Each row was made from one small tree. The marks that hang from a mark follow it in brackets, in alphabetical order. Every link used is in the known rows. Write each row's tree.
Known rows
E(V(P)): [ 1.78  0.36  3.10  1.78  0.66  0.51 -1.17  1.58  1.09 -0.01  0.29  2.19
  1.69 -2.06  2.07  0.76  0.76  1.56  2.78  0.38 -1.92  2.16 -2.70 -0.28]
B(V(T(Q))): [ 0.66  2.61  3.35  0.62  0.18  0.68 -0.11  0.12  2.15 -0.69  0.22  2.00
  3.15 -1.18  2.35  3.48 -0.23  2.57  0.32 -1.45 -1.42  1.74 -1.54 -1.70]
L(V(T(Q(B)))): [ 1.06  1.43  2.87  1.25 -0.84  0.44 -0.34  2.70  3.31 -2.41 -0.32  2.18
  3.10 -2.76  2.66  1.86 -4.73  1.86  0.43  0.42 -2.37  3.10 -0.94 -1.43]
T(Q(B P)): [ 1.09  2.83  2.04  2.61  1.49  0.63 -2.47  1.81  3.10 -3.89 -0.60  2.12
  1.16 -3.19  1.86  1.97  0.23  1.37  0.08  2.72 -2.46  0.07 -1.86 -1.31]
Y(V(P T)): [ 1.68 -0.48  4.59 -0.51  0.14  0.17 -2.81  1.58  1.43  0.61  0.97  2.14
  1.95 -1.04  2.45  2.31 -0.10  2.41  2.17 -1.41 -1.59  2.61 -1.39 -1.16]
Y(V): [-0.26  2.44  3.25  0.61  1.49  0.24 -1.50  1.19  1.94 -1.73  1.53  1.90
  0.16 -2.48  1.05  1.39 -1.67  1.31  2.43  1.53 -1.29  0.71 -2.43 -1.45]
S(Q(P)): [ 0.74  2.76  2.03  1.90  1.09  0.50 -2.00  1.31  1.91 -2.82  1.09  2.73
  2.41 -2.94  3.13  2.35  1.20  1.53  1.20  1.08 -2.22  0.43 -2.95 -1.49]
Q(B(V) P): [ 0.43  3.28  1.81  3.40  2.71  0.52 -1.64  0.70  2.78 -3.31 -0.78  2.39
  0.98 -3.17  2.07  2.83 -1.76  1.03  1.09  1.31 -0.87  0.79 -1.28 -1.81]
E(S V): [ 0.45  0.94  1.53  0.87  0.96  0.28 -0.11  1.46  0.83 -1.82 -0.15  1.93
  2.13 -2.67  1.81  0.31 -0.67  0.38  1.76  3.51 -1.61  0.55 -2.88 -0.07]
E(S(Q(B)) V(T)): [ 2.21 -0.74  1.43  1.38  0.77  0.11 -0.41  1.78  1.18 -3.16  0.14  2.82
  3.80 -2.30  4.09  0.82 -3.18  1.63  0.96  3.34 -1.88  1.19 -1.93 -1.02]
Q(B(V(P T)) S): [ 1.04 -0.93  3.58 -1.66  1.72  0.27  0.12  0.76  2.14 -1.27 -1.26  2.45
  2.58 -0.69  3.47  3.67 -2.39  1.96  0.95 -0.58 -1.59  3.31  0.10 -1.45]
B(Q(P S) V): [-0.55  2.69  3.58 -0.63  3.06  0.48  1.29 -0.48  2.02 -4.16 -0.71  2.73
  1.92 -1.34  1.35  4.06 -1.07  0.84  0.37  0.32 -1.68  0.28 -1.28  0.39]
E(S V(P)): [ 1.15 -0.48  2.34  0.22  0.61  0.34 -0.69  1.48  0.50 -0.19 -0.09  2.18
  2.46 -1.75  2.34  0.92  1.23  0.93  2.03  2.74 -1.87  1.21 -2.53 -0.04]
B(Q(P S) V(T)): [ 0.39  1.54  4.17 -1.05  2.19  0.37  0.75 -0.32  1.68 -3.47 -0.88  2.75
  3.38 -0.60  2.27  4.33 -1.97  1.61 -0.10 -1.37 -1.58  1.64 -0.75  0.59]
E(S(Q(B)) V(P)): [ 2.13 -1.41  1.52  1.22  1.23  0.18 -0.87  1.74  1.22 -2.35  0.52  3.02
  2.25 -2.04  3.69  0.99 -0.48  1.43  1.82  3.92 -2.13  0.62 -2.27 -1.02]
L(B): [-1.67  2.71  2.21  2.21  1.34  0.63 -0.36  1.81  2.22 -0.87 -1.10  1.62
  1.41 -3.18  0.60  1.05 -3.15  0.25  2.36  1.37 -1.43  1.50 -2.52 -0.95]
S(Q(B(V) P)): [ 0.82  2.98  1.48  2.98  2.63  0.49 -1.28  0.43  2.78 -3.71  0.45  3.11
  1.98 -2.84  3.10  3.38 -1.35  1.68  1.06  1.09 -1.29  0.53 -1.62 -2.68]
Q(P S): [ 0.35  2.10  2.46 -1.44  2.02  0.48 -1.03  1.11  1.76 -3.00 -0.61  1.92
  2.48 -2.64  2.01  2.21  0.44  0.60  0.77  1.65 -2.59  1.32 -1.75 -0.04]
T(Q(B P S)): [ 0.86  2.14  2.11 -0.74  2.20  0.52 -1.18  1.56  3.01 -4.71 -0.86  2.06
  2.03 -2.44  1.77  2.05  0.05  1.28 -0.41  3.27 -3.15  0.30 -1.05 -0.93]
B(Q V): [-1.12  2.90  3.74  2.57  1.78  0.45  1.73 -0.07  2.05 -3.07 -0.16  2.60
 -0.09 -1.98  1.34  3.23 -2.10  1.02  1.34  0.16 -0.57 -0.13 -2.60 -0.62]
B(Q(S) V(T)): [-0.29  0.89  4.38 -1.46  1.64  0.29  2.30 -0.33  1.60 -3.05 -0.52  2.52
  2.40 -0.54  2.36  3.93 -3.36  1.66  0.27 -0.83 -1.44  1.49 -1.20  0.14]
V(P T(Q(S))): [ 1.48 -0.83  4.25 -3.50 -0.27  0.51 -0.68  1.31  1.63 -0.31 -0.36  1.97
  3.83 -0.03  3.14  2.97  1.93  2.56  0.20 -0.47 -3.26  2.51 -0.93 -0.34]
Y(S(Q) V(P T)): [ 1.96 -0.61  4.57 -2.14  0.74 -0.09 -0.25  1.19  1.18 -0.15  1.53  2.65
  1.36 -0.26  3.45  2.56 -0.49  2.35  1.31 -1.74 -2.70  2.05 -1.62 -2.24]
Y(S V(P T(Q))): [ 1.81  0.03  5.04 -2.43  0.33  0.17 -0.72  1.16  1.67  0.25  0.75  1.84
  1.11  0.29  1.93  2.28  0.71  2.16  0.39 -1.29 -3.15  1.68 -1.13 -1.54]
Q(B(V) P S): [ 0.20  2.54  1.88 -0.27  3.50  0.46 -0.31  0.41  2.65 -3.86 -1.14  2.40
  1.94 -2.42  2.05  3.13 -2.14  0.81  0.60  1.96 -1.67  1.37 -0.51 -1.33]
Y(S): [-0.40  2.54  2.78  0.28  1.23  0.20  1.69  1.65  1.84 -2.37 -0.88  1.70
 -0.98 -2.99  1.85  1.05 -1.41 -0.06  1.14  1.55 -2.39  0.90 -2.97 -1.57]

Which tree is each row?
[-0.97  1.68  2.68  1.33 -0.24  0.53  0.27  2.61  2.52  0.30 -0.86  1.80
  4.41 -2.99  1.29  1.36 -7.04  0.68  2.48 -1.39 -1.61  4.62 -1.08 -0.50] | L(B V(T))
[ 0.06  0.27  2.89 -1.29  2.62  0.38  0.54  0.65  2.30 -2.00 -1.06  2.43
  1.10 -1.43  2.47  3.15 -1.58  1.41  1.50  1.38 -1.69  1.99 -0.42 -1.89] | Q(B(V(P)) S)
[ 0.51 -0.75  5.12 -2.06  1.44  0.29  1.70 -0.13  1.33 -1.39 -0.83  2.83
  2.50  0.45  2.84  4.33 -1.44  2.14  0.66 -2.00 -1.59  2.27 -0.73  0.20] | B(Q(S) V(P T))
[ 3.49 -1.00  3.38  2.13  0.04  0.50 -2.05  2.07  1.95 -0.99 -0.52  2.36
  2.70 -1.15  2.74  1.20 -0.38  2.82  1.03  0.10 -2.46  2.71 -1.26 -0.75] | E(V(P T(Q(B))))
[ 1.69 -0.93  2.05 -0.04  0.69  0.37 -0.74  1.35  0.43 -0.71  1.11  2.81
  3.36 -1.45  3.49  1.27  1.63  1.62  2.04  2.44 -2.22  0.72 -2.75 -0.74] | E(S(Q) V(P))
[ 0.79  2.58  2.98 -0.69  2.54  0.09 -0.92  0.74  1.85 -3.02  1.66  2.56
  0.65 -1.95  2.02  1.92 -0.23  0.93  1.00  0.73 -2.76 -0.02 -2.21 -1.90] | Y(S(Q(P)) V)
[-2.28  2.45  3.28  3.02  0.90  0.58  1.95  2.35  2.89 -2.25 -0.81  2.27
  1.69 -3.01 -0.05  1.50 -7.49 -0.18  2.46  0.19 -1.62  2.21 -2.07  0.37] | L(B(Q) V)
[ 0.38  2.90  2.11 -0.86  2.98  0.63 -0.58  0.22  3.12 -4.18 -0.78  2.31
  2.48 -1.55  1.66  3.49 -0.34  1.60 -0.44  2.17 -2.53  0.59 -0.34 -1.37] | T(Q(B(V) P S))
[ 1.30  2.32  1.54  3.00  1.91  0.40 -2.55  1.75  2.68 -4.36  0.12  2.94
  1.43 -3.42  3.49  2.03 -0.91  1.45  1.03  2.43 -2.03  0.22 -2.22 -1.71] | S(Q(B P))
[-1.42  2.94  2.99  3.16  1.28  0.64  0.23  2.13  2.87 -2.52 -1.03  2.45
  2.76 -3.05 -0.12  1.99 -5.70 -0.16  1.69 -0.39 -1.78  2.02 -1.66  0.85] | L(B(Q(P)) V)
[ 1.82  2.33  3.05  0.93 -0.27  0.66 -2.65  1.32  2.06 -1.67 -0.24  1.98
  3.45 -1.70  2.67  2.64  2.11  2.17 -0.30 -0.51 -2.60  1.44 -1.80 -0.51] | V(T(Q(P)))
[ 1.83  1.92  2.02  2.34  1.86  0.44 -1.94  0.41  2.40 -2.95 -0.01  3.18
  3.40 -2.22  4.15  3.78 -1.98  2.36  0.57 -0.62 -1.25  1.82 -1.07 -2.43] | S(Q(B(V(T)) P))
[ 0.42  1.63  2.71  0.30  2.90 -0.15  0.79  1.38  2.67 -4.07  1.11  2.51
 -1.46 -2.23  2.17  1.19 -3.71  0.92  1.32  2.80 -2.42 -0.24 -1.88 -2.87] | Y(S(Q(B)) V)
[ 0.25  2.14  0.71  1.50  2.76  0.33 -0.82  0.32  2.02 -3.81  0.32  3.08
  2.64 -2.58  3.41  3.52 -1.08  0.89  0.38  3.52 -1.26 -0.75 -1.48 -2.18] | E(S(Q(B(V) P)))
[ 0.56  1.62  2.66  2.45  1.26  0.36 -0.27  0.92  2.43 -1.97 -0.82  2.29
  1.43 -2.53  2.92  2.85 -4.30  1.71  1.18  0.27 -0.70  2.21 -1.12 -2.06] | Q(B(V(T)))
[-0.10  2.56  1.76  2.62  2.21  0.41  0.36  0.50  2.78 -3.46  0.70  2.90
  0.75 -2.74  3.09  3.08 -2.76  1.79  1.45  1.34 -1.00  0.62 -2.04 -2.80] | S(Q(B(V)))
[ 1.09 -0.09  3.78  0.17 -1.45  0.40 -0.78  2.74  1.98  1.18 -0.13  2.18
  3.70 -1.98  3.26  2.53 -2.62  1.82  2.11 -2.25 -2.08  4.72 -1.23 -0.79] | L(V(P T))
[ 1.97  1.43  3.68 -1.22  1.57  0.00 -1.29  0.92  1.50 -2.39  1.43  2.55
  2.17 -0.95  3.02  2.44 -1.09  1.76  0.40 -1.18 -2.79  1.28 -1.40 -1.74] | Y(S(Q(P)) V(T))
[ 1.53  2.13  2.38  2.81  1.76  0.48 -2.19  0.81  2.41 -2.35 -1.09  2.43
  2.51 -2.61  3.12  3.42 -2.42  1.68  0.59 -0.63 -0.89  2.17 -0.74 -1.66] | Q(B(V(T)) P)
[ 1.86 -1.18  3.71 -2.25  0.43  0.40 -0.94  1.76  2.42 -2.19 -1.01  2.16
  2.68 -0.70  3.32  2.54 -0.31  2.24 -0.26  1.14 -3.14  2.29 -0.38 -0.76] | V(P T(Q(B S)))
[ 1.46 -0.14  3.38  1.97  0.93  0.34 -1.18  1.23  2.24 -0.49 -1.13  2.55
  1.71 -1.66  3.54  3.25 -1.95  2.19  1.46 -1.00 -0.88  2.97 -0.73 -2.04] | Q(B(V(P T)))
[ 0.56  1.62  2.03  1.38  2.13  0.07  1.52  1.84  2.59 -4.49 -0.39  2.51
 -1.07 -3.12  3.25  1.20 -2.81  0.52  0.74  2.92 -2.62  0.20 -2.54 -2.39] | Y(S(Q(B)))
[ 2.51  0.87  2.02 -0.04 -0.03  0.56 -2.18  1.20  0.86 -1.77  0.01  2.08
  5.22 -1.11  2.38  1.64  1.72  1.79 -0.24  1.35 -2.63  1.01 -1.68  0.49] | E(S V(T(Q(P))))
[ 0.68  0.91  3.38 -2.84  0.02  0.49  0.16  1.20  1.99 -1.97 -0.17  1.70
  3.40 -0.87  2.50  2.40 -0.05  2.08 -0.36  0.83 -3.04  1.91 -1.40 -0.14] | V(T(Q(S)))
[-0.59  0.43  4.60 -1.47  2.23  0.39  1.70 -0.27  1.68 -2.38 -0.51  2.71
  1.02 -0.29  1.77  4.12 -0.52  1.41  1.03 -0.37 -1.61  1.08 -1.22 -0.12] | B(Q(S) V(P))
[ 0.85  1.10  4.20 -1.29  1.10 -0.12  0.34  1.37  1.62 -1.28  0.41  1.70
  0.32 -1.51  1.85  1.37 -3.07  1.05  1.10 -0.33 -2.12  1.80 -1.62 -1.59] | Y(S V(T))
[ 1.04  0.21  4.24 -3.66  0.61  0.64  0.26 -0.04  1.81  0.27 -0.25  2.08
  4.00  0.72  2.74  4.32  1.54  2.99  0.05 -1.76 -2.46  2.69 -0.22 -1.11] | B(V(P T(Q(S))))
[-0.97  2.26  2.69  1.89  1.25  0.62  0.37  0.63  2.05  0.50 -1.12  1.88
  3.43 -1.85  1.28  2.75 -4.60  1.29  2.04 -1.83 -0.44  2.80 -1.33 -1.43] | L(B(V(T)))
[ 0.22  1.68  3.30 -2.98  0.90  0.58  1.04 -0.25  2.00 -1.40  0.00  1.83
  3.92 -0.21  2.24  3.73 -0.52  2.31 -0.08 -0.75 -2.26  2.07 -0.69 -1.04] | B(V(T(Q(S))))
[ 0.06  1.65  2.42 -1.13  1.64  0.44  0.57  1.50  2.99 -4.23 -0.55  1.91
  0.89 -2.23  1.74  1.71 -1.01  1.16  0.08  3.90 -3.02  0.46 -1.43 -0.88] | T(Q(B S))
[-0.08  1.82  3.64 -0.40  2.27  0.35  0.34  0.65  1.83 -4.85 -0.90  2.46
  1.33 -1.88  1.64  2.53 -0.48  0.56  0.16  1.53 -2.50 -0.16 -1.94  0.76] | B(Q(P S))
[-0.28  1.09  4.54  1.84  1.45  0.50  0.89  0.13  1.75 -1.41 -0.24  2.77
  0.11 -0.99  1.93  3.76 -0.07  1.42  1.55 -0.86 -0.79  0.46 -2.31 -0.68] | B(Q V(P))
[ 1.59 -0.49  4.98 -1.71  0.80 -0.06 -0.58  1.38  1.23  0.21  0.29  1.92
  0.49 -0.53  2.45  1.97 -0.87  1.53  1.41 -1.60 -2.42  2.46 -1.26 -1.57] | Y(S V(P T))
[ 1.06  0.43  3.00 -1.50  0.77  0.35 -0.12  1.73  2.76 -3.66 -0.90  1.80
  2.47 -1.48  2.66  2.20 -1.90  2.00 -0.41  2.15 -2.88  1.82 -0.70 -0.84] | V(T(Q(B S)))
[ 2.81 -1.18  3.89 -2.99  0.10  0.53 -0.61  1.13  1.28 -0.16  0.10  2.00
  4.68  0.26  2.56  1.73  1.26  2.83  0.64 -0.66 -3.41  3.14 -1.00  0.46] | E(V(P T(Q(S))))
[ 1.85  2.12  4.19 -1.56  1.07  0.21 -1.68  0.80  1.92 -1.83  0.67  1.79
  1.69 -0.68  1.48  2.29  0.39  1.80 -0.42 -1.05 -3.18  0.97 -1.11 -1.31] | Y(S V(T(Q(P))))
[ 0.69  1.77  1.97 -0.18  2.78  0.36 -1.24  1.66  2.65 -4.57 -1.25  2.17
  1.65 -2.92  2.29  1.69 -1.50  0.56  0.65  3.48 -2.55  1.04 -1.01 -0.47] | Q(B P S)
[ 1.12  2.33  3.14 -2.84  1.30  0.70 -0.49 -0.34  2.14 -1.83 -0.23  2.14
  4.95 -0.27  2.23  4.27  0.88  2.38 -0.62 -1.23 -2.47  2.01 -0.32 -0.71] | B(V(T(Q(P S))))
[-0.58  2.20  2.83  0.83 -0.80  0.77  0.03  2.53  2.99  0.27 -0.57  1.67
  4.81 -2.20  0.74  1.70 -5.29  1.46  1.55 -1.25 -2.36  3.88 -1.03 -0.75] | L(B V(T(Q)))
[-1.01  2.76  3.32  3.60  2.04  0.63 -0.64  1.33  2.34 -2.94 -1.59  2.27
  1.35 -2.52  0.20  1.90 -2.67 -0.20  1.29  0.55 -1.50  0.14 -2.34  0.80] | L(B(Q(P)))
[ 0.51  0.74  3.13 -1.77  2.12  0.57  0.23  0.54  2.79 -1.70 -0.64  2.35
  1.49 -0.76  2.06  3.52  0.19  2.11  0.47  1.65 -2.49  1.16 -0.27 -1.66] | T(Q(B(V(P)) S))
[ 1.48  2.68  3.03  0.53 -1.09  0.68 -1.69  2.22  2.55 -1.35  0.17  2.06
  4.85 -2.02  2.47  2.69 -1.34  2.00  0.27 -1.70 -2.85  3.34 -1.17 -0.62] | L(V(T(Q(P))))
[ 3.57  1.36  2.37  2.75  0.75  0.56 -2.60  1.85  2.20 -2.87 -0.49  2.41
  3.70 -2.13  2.44  1.09 -0.84  2.24  0.18  0.57 -2.45  1.77 -1.23 -0.40] | E(V(T(Q(B P))))
